In the rows, 128 means zero.
Known rows, with every step that occurs
nanif -> gemumir -> notugur -> vosoz -> rilizu: [169 120 148 130 103 110 156 128  90 122 124  91 131  73 131 160 119 145
 114 116 172 131 115 155 122 147 145 186 155 134  97 139 151  82]
nanif -> gemumir -> notugur -> bagis -> lusip: [163 140 139 121 102 106 153 121  64  72 104 128 159 104 133 135  97 112
  94  96 139 142  92 139 148 151 154 126 116 132  85 158 128  84]
lusip -> bagis -> raded -> vosoz -> rilizu: [125 127 146 177 143 117 139 132 123 194 148 151  90 171 148 140 166  43
  97 120 108  99 106 127  49 198 141 144 148 108 166 189 177  80]
bagis -> memi: [ 94 123 139 152  95 116 148 134 111 135  92 127 121 141 197 115 145  95
  96 116 118 124 107 133 146 184 154 141 149 115 166 129 104 129]
zosis -> notugur -> bagis: [138 137 134 151  90 138 161  92 152 109 135 116 169 119 146 109 143 102
 148 134 137 119 113 110 151 144  90 157 144 102  98 118  78  92]
zosis -> povi: [144 114 150 171 137 165 116 118 116 153 162 134 122 111 127 128 103 167
 166 123 144 134 125 148 141 154 120 170 171 144 127 126 125 118]
lusip -> bagis -> nanif -> gemumir: [113 139 113 154 175 128 156 133  57 114 105 155 123 112 144 156 116  54
 122 143 129 114  93 123  92 155 171  98 188  98  88 150 155 134]
raded -> vosoz: [167 120 160 136 143 150 129 142 117 162 138 135 151 126 123 117 140  92
 142 118 114 139 117 107 130 191 152 130 156 135 156 141 135  92]
nanif -> gemumir -> notugur -> bagis -> memi -> zosis: [ 95 158 140 112  83  88 158 145  47  92  72  91 174 126 156 154 108 116
  96 125 139 160  82 144 136 170 121 126 112 119 108 115  97 115]
rilizu -> vosoz -> raded -> bagis -> nanif -> gemumir: [127 170 123 108 143 119 186 133 133 146 185 169 138 162 109 110  86  54
 144 161 157 141  86 140 144 186 200 156 163 104 182 125 169 127]
raded -> vosoz -> notugur -> bagis -> memi -> zosis: [111 169 190  87  97 107 175 164 159 136 131 120 192 196 166  99 150  57
 126 124  92 167  91  97 119 215 172 141  84 117 153 125  64  89]
lusip -> bagis: [112 121 123 186 158 134 141 134  81 140 143 152 103 129 164 146 128 115
 130 165 124 132 121 130  87 170 162 114 173 108 108 137 155 115]
zosis -> memi -> bagis -> notugur -> gemumir -> nanif: [106 105 113 133  65 166 170 110 138  83  91 140 172 178 171 136  95  85
 124 151 152 180 122 135 145 169  65 110 160 127 151 129  53 116]
lusip -> bagis -> nanif -> gemumir -> notugur: [125 138 135 144 166 116 150 139  51 129 120 127 134  87 145 169 106  69
 112 137 130 138  86 128  84 149 145 117 168 108  64 134 146 125]
gemumir -> notugur: [146 103 134 146 100 128 136 136  95 149 152 105 133  82 161 144 108 160
 122 125 134 166 108 144 120 155 137 159 142 134  96 130 125 112]
raded -> vosoz -> rilizu: [169 109 153 144 116 144 158 123 171 182 132 124 114 122 146 118 152  90
 139 111 122 117 126 122  97 181 150 139 151 134 173 187 144  76]
memi -> bagis -> nanif -> gemumir: [107 136  91 133 141 124 164  95 102  65  82 134 142 131 126 153  87  43
 143 111 158 141  96 110  99 149 134 105 183  80 103 180 146 153]
nanif -> gemumir: [133 117 100 155 123 142 143 124  41 111 108 143 125 108 131 160  90 124
 137 120 158 124 113 132 147 168 160 107 167 117 125 135 148 122]
rilizu -> vosoz -> notugur -> gemumir: [145 142 123 133  83 121 206 177 127 125 182 166 148 144 164 124  93 142
 163 175 134 173 100 146 169 178 186 147 116 142 158 119 104  55]
vosoz -> raded -> bagis -> nanif -> gemumir -> notugur: [127 152 138 106 133 135 186 111 143 142 175 140 145 124  98 124  85  74
 140 120 148 139  93 134  91 176 146 161 164 118 123 119 142 159]
nanif -> gemumir -> notugur -> bagis -> raded: [136 132 108 131  85 105 141 109  36  98 116 123 153 114 107 159 110 104
  94  81 142 128  74 140 129 158 121 140 126 109  81 150 135 103]
memi -> zosis: [ 81 114 100 150 108 129 137 149  88 127 126 135 120 138 176 145 104 164
 132 178 137 152 115 163 115 185 183 120 146 122 146 133 132 115]
raded -> vosoz -> notugur: [172 130 177 116 121 150 153 154 143 173 180 136 162 146 143 121 123  87
 156 115 109 165 116  92 120 203 183 148 119 127 141 127 100  92]
zosis -> memi -> bagis -> lusip: [100 133 140 153 111 134 132 102 179  96 115 130 128 187 200 121  93  69
 109 156 154 146 155 135 124 153 146 114 144 108 189 186 131 111]
rilizu -> vosoz: [141 122 117 151 116 116 145 151  95 151 163 147 121 131 164 124 110 127
 130 169 140 157 101 150 173 169 194 146 150 122 163 141 153  85]
zosis -> notugur: [136 120 134 168  95 152 141 116 134 150 152 117 145 110 168 133 126 120
 151 148 146 128 125 117 153 158 100 167 157 112 126 100  95 103]
raded -> bagis -> notugur -> vosoz: [150 127 157 112 119 109 153 127 128 126 188 151 173 155 124  85 136  47
 116 138 139 160  96  95 148 195 164 214 180 116 121 102  99 116]
raded -> vosoz -> notugur -> zosis -> memi: [120 156 161 122  99 158 146 171 184 189 168 110 175 152 159 114 138 108
 144 128  94 143 110 116 146 192 162 150 111 143 152 127  95  98]
memi -> zosis -> notugur -> bagis -> nanif: [ 85 149 124 121  90 120 162 118 151  97 113 115 178 132 164 117 137  86
 135 171 126 127  93 131 126 149 130 142 137 100 103 125  76 102]
memi -> bagis -> lusip: [116 125 117 156 122 113 148 108 147  70 113 153 109 167 172 115  97  81
 115 130 142 152 126 130 105 170 164 122 147 103 147 193 158 116]
vosoz -> rilizu: [127  89 106 173  85 138 176 100 161 156 129 130  74 104 178 133 131 140
 132 128 142 105 129 154  95 153 161 145 159 117 144 201 144 100]
raded -> vosoz -> notugur -> zosis: [129 149 147 122 103 145 158 175 157 173 168 127 166 131 135 114 145 123
 151 111  87 147  88 111 135 204 176 158 115 143 119 129 115  98]
memi -> zosis -> notugur -> vosoz -> raded: [ 75 154 171 135 101 139 147 151 175 127 178 108 148 158 160 123 135 159
 142 195 160 132 130 160 117 186 152 210 139 109 149  68 123 102]
rilizu -> vosoz -> notugur -> zosis -> memi: [ 94 157 120 133  70 128 163 181 161 178 193 121 145 158 198 124 107 140
 133 179 122 161  92 162 190 172 205 171 106 127 160 123 112  88]
nanif -> gemumir -> notugur: [154 116 121 141 110 130 137 134  33 126 122 110 141  83 132 176  79 145
 125 113 155 155 103 141 138 160 130 136 146 131  97 121 136 114]

Rows
[111 143 133 122 115 132 142 100 131 102 101  84 169 127 164 165  73  46
 129 131 168 161 118 123 112 125  98 114 161  97 126 163 109 140] : zosis -> memi -> bagis -> nanif -> gemumir -> notugur
[ 86 155 102 149  96 129 139 135  87 115 106  76 163 108 142 178  81 143
 128 124 155 154 103 155 137 149  81 124 143 127 106 136 140 136] : nanif -> gemumir -> notugur -> zosis -> memi -> bagis
[113 128 112 129  65 121 175 106 135 108 173 158 137 178 151 119 132  88
 115  99 115 127  83 121 113 174 189 163 102  86  97 166  90 101] : vosoz -> notugur -> bagis -> raded
[151  82  70 141  85 163 189 128  81  78  76 174 137  99 122 130 125 186
 138 150 136 142 111 170 156 169  95  96 182 176 104 100  90  92] : notugur -> gemumir -> nanif
[151  96  94 121  61 164 213 141 117  95 130 172 148 121 147 137 106 175
 156 148 127 169 109 152 143 178 133 120 141 158  90  92  56  90] : vosoz -> notugur -> gemumir -> nanif
[116 134  94 149  91 125 143 158  44 131 110  98 147  65 124 167  99 181
 120 107 133 136  80 160 152 161 127 145 140 148  73 118 151 124] : nanif -> gemumir -> notugur -> zosis
[ 86 164 127 133  93 121 182 169 164 182 219 163 137 184 139  87 116 106
 122 158 120 156  67 152 161 220 194 203 131 122 176 114 150 121] : rilizu -> vosoz -> raded -> bagis -> notugur -> zosis
[118 131 138 163 101 142 122 154 118 172 161  89 143  68 128 135 113 227
 139 111 114 145  88 179 144 150  92 196 142 170  72 112 131 121] : gemumir -> notugur -> zosis -> povi
[115 115 146 142  86 110 174 103 179  94 138 117 127 161 166 120 135  63
 115 118 157 157 108 114  86 174 152 204 161  80 119 182 127 111] : memi -> bagis -> notugur -> vosoz -> rilizu
[103 123 104 155  84 124 140 161 108 152 136  93 137  69 153 141 129 198
 116 119 107 146  79 169 138 157 131 168 138 150  73 129 139 121] : gemumir -> notugur -> zosis
[147 122 121 115 120 128 151 127  65 113 105 117 151  65 134 157  95  83
 112 103 140 138  81 133 131 138 155 138 160 122  77 146 126 127] : bagis -> nanif -> gemumir -> notugur
[118 124 176 153 143 120 137 158  93 127 169 150 137 150 167 121 157  75
  94 154 123 148  98 117 109 189 191 191 166  99  89 117 124  98] : lusip -> bagis -> notugur -> vosoz
[146 117 134 133  96 117 158 109 106 107 134 107 153  88 140 123 128 141
 119 115 125 157  93 133 119 142 132 143 133 125  66 147 102 100] : gemumir -> notugur -> bagis
[ 56 142 102 161  68 115 123 133 139 148 135  79 144 141 167 152 117 133
  93 116 126 142  90 167 115 154  86 166 128 122 123 157 137 133] : gemumir -> notugur -> zosis -> memi -> bagis -> raded
[ 77 114 100 157  65 141 147 162 105 146 136 142 136 124 171 114 135 132
  94 108  92 132  61 138 160 193 178 177 136 124  99 140 112 125] : bagis -> notugur -> zosis
[168 148 172  81 123 134 179 128 179 125 153 138 190 143 125  93 149  28
 143  97  89 146  83  80 113 171 185 137 121 111  97 160  77  90] : raded -> vosoz -> notugur -> bagis -> nanif
[166 116 101 112  70 131 210 168 108 120 159 171 154 140 156 127  99 159
 146 180 135 192  96 165 185 181 160 138 126 156 130  94  84  60] : rilizu -> vosoz -> notugur -> gemumir -> nanif
[127 140  99 111 123 127 177  91  92  54  76 148 160 106 112 121 129  55
 121  98 129 102  74 121 133 134 173 102 166 100  71 174 114 120] : notugur -> bagis -> nanif -> gemumir
[ 76 153 128 127 109  86 161 139 119 145 116 134 150 187 173 109 119  73
 119 169 135 158 106 123 126 212 137 141 157 122 186 101 102 143] : raded -> bagis -> memi -> zosis
[118  96  91 137  72 143 193 119 103  56  87 164 162 161 140 135  98  99
 131 128 138 189  94 125 127 189  76 123 164 124 103 131  76 121] : memi -> bagis -> notugur -> gemumir -> nanif
[ 89 118 107 192 137 119 126 129  66 153 153 166  88 164 161 150 140  87
  95 139 119 108 101 143  77 182 162 135 160  92 130 152 171 111] : lusip -> bagis -> raded
[100 145 112 120 101 137 142 143 101 131  95  93 165  71 153 151 108 104
 102 118 124 119  76 155 153 130 137 136 154 137  89 142 119 130] : bagis -> nanif -> gemumir -> notugur -> zosis -> memi
[157 125 152 123  93 100 151 120 127  90 125 126 145 115 161  99 126 120
  85 107 110 151  95 146 131 144 163 152 110 137  84 168 116  79] : gemumir -> notugur -> bagis -> lusip
[153 149 199 104 123 103 157 137 185 122 202 129 141 136 131  83 130 124
 101 140 145 153 119 154 111 178 178 230 139 147 126 104 153  99] : gemumir -> notugur -> vosoz -> raded -> bagis -> lusip
[ 96 126 135 158 131 151 115 143 103 147 154 129 127 136 147 143  89 191
 160 170 142 154 123 174 125 172 138 156 150 142 145 118 124 115] : memi -> zosis -> povi
[148 163 118  90 101 104 199 141 114  98 158 151 171 144 145 119 100  54
 134 137 134 159  65 121 168 154 223 145 116  93 102 153 102  84] : rilizu -> vosoz -> notugur -> bagis -> nanif -> gemumir
[ 87 131  95 149  73 141 174 159 147 147 166 132 126 124 170 129 121 175
 142 126 102 138  88 145 138 182 195 165 117 127  83 131 109 126] : vosoz -> notugur -> zosis
[ 65 174 174 135 124 135 162 132 183 172 181 142 128 210 141 100 106 119
 147 155 142 143 121 157 103 218 122 184 145 131 210  89 116 162] : vosoz -> raded -> bagis -> memi -> zosis -> povi
[147 144 151 144  86 123 156 102 167  90 127 136 158 136 168  87 144  81
 112 132 127 111 116 116 162 149 124 158 122 115 115 138  91  68] : zosis -> notugur -> bagis -> lusip
[143 104 142 145 105 120 165 110 173 123 140 117  95 103 156 113 167 138
 119 140 155 102 132 155 110 152 185 195 177 121 125 170 153  79] : notugur -> vosoz -> rilizu
[138 127 103 121 143 118 169  97 143 130 142 158 153 119 121  96 118  38
 143 138 131 133  95 109 119 158 156 141 197 121 116 145 117 143] : raded -> bagis -> nanif
[ 89 145 121 141  83 124 153 125 129 104 127 113 170 144 166 125 127 129
 143 178 139 139 113 134 132 166 117 138 126 103 118 110  82  94] : memi -> zosis -> notugur -> bagis
[145 131 131 131  96 118 169 161 125 162 207 145 130 154 184 129  91 123
 143 166 137 180  98 138 163 179 221 169 113 109 150 129 116  81] : rilizu -> vosoz -> notugur
[ 77 139 117 154  80 129 136 136 152 139 128  68 153 115 172 151 108 159
 122 139 133 160 106 157 122 144  84 151 140 132 107 145 126 134] : gemumir -> notugur -> zosis -> memi -> bagis
[ 91 161 112 116  96 121 162 123 105  84  94 115 187 129 143 141 118  79
 137 161 144 123  89 127 138 150 116 126 140  98  99 116  84 105] : memi -> zosis -> notugur -> bagis -> nanif -> gemumir
[104 141 111 146  84 138 130 153  73 144 108  84 159  85 144 170  93 166
 115 130 142 136  99 163 164 150 112 135 137 147 105 118 132 120] : nanif -> gemumir -> notugur -> zosis -> memi
[158 100  95 116  83 136 197 125  95 112 128 185 180 148 112 101 110  85
 130 142 130 176  89 118 160 202  91 139 179 158 116  87  55 111] : raded -> bagis -> notugur -> gemumir -> nanif
[152 125 163 153  86 131 162 108 200 142 155  94 131 105 166 116 167 119
 137 149 165  98 140 133 134 142 112 223 164 115 127 120 112  68] : zosis -> notugur -> vosoz -> rilizu
